What can hang from each mark:
q503: q58 q790 q922
q58: q489 q503 q664
q790: q503
q922: q503 q758
q664: q58
q56: q489
q660: q664
q758: q922
q489: q56 q58

Every row comes from one small tree of marks. Brackets hold a mark, then the marks that hang from it, in the order of their numbers. Every link used is in the known rows. Which tree was each row made from?
(in the rows, 128 means zero)
Known rows:
{q758 {q922 {q503 q58}}}: [147 144 199 117 156 200 127 113  80 122 178  86 109 133 139 164 116 161
 110 136 126 132 113 148]
{q922 {q503 {q58 q489 q664} q790} q758}: [131 121 172 115 158 118 162 125 128 112 113 137  94 135  69  94 128 139
 166 122 122 116 113 114]
{q660 {q664 {q58 q489 {q503 q790}}}}: [145 138 100 146 145 117 121 212 158 125  92 165 177 125 121  81 176 178
 138 142 174 115 153  81]
{q503 q790 q922}: [115  85 164 125 116 170 140  85 145 134  99  49 135 107 125 167 151 128
  60  78 128  95 104 135]
{q660 {q664 {q58 q503}}}: [152 151  97 126 142 169 121 173 135 128 123 141 202 156 195 126 145 223
 152 145 161 134 147 105]
{q58 q664}: [136 119 136 115 106 178 166  95 121 117 108 129 150 166 181 135 102 183
 156 111 107 155 113 113]
{q489 q56 {q58 {q503 q922} q664}}: [109 140  63 143 114  56  98 129 120 142 138 160  86 102 166 176  90  83
 166 123 100 135 144 140]
{q758 {q922 {q503 q790}}}: [148  95 229 137 144 210 124 114  98 118 118  70  84 104  93 165 117 175
  78 109 116 105 113 134]
{q758 {q922 {q503 {q58 q489 q664} q790}}}: [149 135 197 125 152 124 139 161 104 117 129 147  74 111  88 114 125 127
 149 124 136 121 113  96]
{q790 {q503 q58}}: [151 147 153  87 167 155 139 140 126 129 155 118 150 144 165 138 141 117
  65 149 139 130  99 142]
{q664 {q58 q489 q503}}: [146 148  85 163 114 146 131 150 125 139 131 165 173 112 138  96 150 149
 148 136 147 149 152 110]
{q503 q58}: [128 132 146  92 146 180 142 107 128 125 162 108 158 168 154 135 144 149
  97 146 131 138 109 147]
{q922 {q503 q790} q758}: [135  83 207 129 149 208 148  80 122 110 100  62 104 129  73 144 125 190
  94 106 102 103 114 152]
{q758 {q922 {q503 {q58 q489}}}}: [143 153 167 146 143 163 134 130  81 118 174 111 118 125 113 122 129 124
 132 133 128 140 125 141]
{q758 {q922 q503}}: [151 119 197 152 126 224 133  92  74 119 147  71 115 126 141 169 100 185
 115 111 106 134 121 145]
{q922 {q503 {q58 q489}} q758}: [126 139 144 139 147 159 157  96 104 113 159 103 135 152  91 103 133 133
 150 134 116 140 127 156]
{q660 q664}: [133 129 119 120 127 188 151 128 134 103 116  92 196 197 188 128 130 210
 129 130 128 139 126 133]
{q58 q489}: [126 121 107 155  98 165 159 104 120 118 123 118 167 153 130  98 139 133
 125 121 113 151 133 134]
{q790 q503}: [155 124 146 119 139 181 146 121 121 122 120 105 156 139 170 143 126 141
  71 126 120 136 109 138]
{q56 {q489 {q58 q503}}}: [129 168  82 154 135 107 123 138 126 118 139 143 106 124 139 156 100 129
 134 184 115 168  82 182]
{q503 {q58 q664} q790 {q922 q758}}: [106  97 188  85 130 133 156  76 160 142  85  65 116 127 135 154 124 127
 119  93 139 104 114 137]
{q660 {q664 q58}}: [150 130 117 114 119 184 160 166 144 126 119 109 221 183 205 103 152 200
 135 128 159 129 129  97]
{q922 {q503 {q58 {q489 q56}} q790} q758}: [115 104 162 111 148 103 110 132 137 122 149 134  89 130  23  84 145  83
 104 147 125 100 138 140]
{q664 {q58 {q489 q56} {q503 q790}}}: [133 113 104 142 115  90  81 189 153 150 125 194 130  94  70  76 161  94
 106 150 154 107 164  91]
{q489 q58}: [123 122 115 143 127 161 161 123 126 124 138 110 131 149 159 143 124 124
 110 138  95 145 118 168]

Which tree is each row?
[144 140 147 109 167 103 151 158 117 105 139 170  96 129  75  97 148 130
 152 123 128 115  90  83] | {q922 {q503 {q58 q489 q664} q790}}
[100  90 193  95 137 162 143  67 159 144 104  29 128 122 114 158 146 116
  68 102 145  93 117 169] | {q503 q58 q790 {q922 q758}}
[152 155 149  90 166 154 156 120  92 104 173 143 122 159 149 142 115 179
 166 125 115 134  83 103] | {q922 {q503 {q58 q664}}}
[118 144  89 100 107  74 126 149 133 126 159 199 137 173 130  75 122  77
 163 149 126 148 138  98] | {q503 {q58 {q489 q56} q664}}
[113 143  80 178 105 127 120  85 109 129 125 104 149  94 137 150 135 123
 135  98 123 144 142 146] | {q58 q489 {q503 q922}}
[115 135  71 154 105 106  83 129 118 123 148 179 132 131 103 105 120 114
 131 155 111 148 170 136] | {q58 {q489 q56} q503}
[135 131  84 131 133  75  79 230 165 133 114 198 163 128 101  66 167 134
 127 160 173 104 173  76] | {q660 {q664 {q58 {q489 q56} {q503 q790}}}}
[110 135  96 111 113 101 113 141 134 129 179 163 147 167 106  81 148  66
 113 158 131 139 142 131] | {q503 {q58 {q489 q56}}}
[ 95 124  91 147 104  73 108  94 131 150 113 127  86 112 156 173  71  92
 176 124  94 139 170 172] | {q489 q56 {q58 {q503 {q922 q758}} q664}}
[135 154  98 108 133  75 122 154 100 108 186 198 109 159 102  89 123  95
 179 140 118 132 116  87] | {q922 {q503 {q58 {q489 q56} q664}}}
[101 106 155 116 113  98 163  93 157 138  83  91 119 124 112 111 136  88
 141  94 143 117 127 129] | {q503 {q58 q489 q664} q790 {q922 q758}}
[123 174  68 150 112  61 133 119 124 127 118 133  94 100 179 179  82 108
 176 137 119 160  74 153] | {q56 {q489 {q58 {q503 q922} q664}}}
[134 129  68 131  90 106 127 201 153 130 138 168 212 182 161  50 155 120
 149 144 160 130 161  81] | {q660 {q664 {q58 {q489 q56}}}}
[117 124 116 143 145  86 127 133 137 135  93 131  71  74 136 184 117 119
 135 105 114 114 116 133] | {q489 {q58 {q503 q790 q922} q664}}
[124  92 167 136 123 167 123  93 154 164  77  63 140  74 118 160 143 156
  98  94 157  95 149 139] | {q664 {q58 {q503 q790 {q922 q758}}}}
[ 96 125  81 159  73  76 104  77 124 140 101 138 124 118 133 130  84 100
 189 105 108 146 183 140] | {q58 {q489 q56} {q503 {q922 q758}} q664}
[158 155 147  74 157 130 152 149 128 125 138 152 140 152 185 135 121 128
 119 142 135 142  95 109] | {q790 {q503 {q58 q664}}}
[123 143  74 134 128  75 100 154 124 130 143 205  87 134 150 146  85 119
 170 166  91 152 154 139] | {q489 q56 {q58 q503 q664}}
[106 140  78 106  92  52 124 124 131 138 157 154 139 146 143 106 128  47
 156 112 135 131 130 103] | {q503 {q58 {q489 q56} q664} q922}
[125 147  68 142  98  83  98 137 119 118 127 215 122 140 124 101  99 126
 185 146 107 160 166 104] | {q58 {q489 q56} q503 q664}
[139 108 144 130 131 151 113 127 144 156 105  92 142  67 129 160 163 142
  82  94 160  91 124 108] | {q664 {q58 {q503 q790 q922}}}
[131 112  87 139  75 120 127 160 139 147 149 165 181 148 127  61 150  79
 125 136 142 131 155  95] | {q664 {q58 {q489 q56}}}
[112 143 106 151 137  73 110 133 149 132 110 100  75  69 108 178 124  86
  88 143 134 123  69 172] | {q56 {q489 {q58 {q503 q790 q922}}}}
[127 121 121 157 140 137 112 133 136 119  99 149 117 101  78 117 150 145
 106 135 124 130 143 130] | {q58 q489 {q503 q790}}
[108 125 117 119 112  76 111 114 142 151 142  97 143 121 121 111 132  10
  84 126 143 119 152 159] | {q790 {q503 {q58 {q489 q56}} {q922 q758}}}
[105  91 170 142 128 170 116  56 146 140  73  46 111  84 106 183 125 162
  91  99 125 106 148 173] | {q58 {q503 q790 {q922 q758}}}
[108 115  98 129 131  42  89 151 146 143 111 158  57  81 119 171 109  74
 127 123 110 104 137 129] | {q489 q56 {q58 {q503 q790 q922} q664}}
[154 124 227  92 166 161 133 143 106 120 132 119  69 114 115 154 112 168
 128 123 131 110 100 104] | {q758 {q922 {q503 {q58 q664} q790}}}
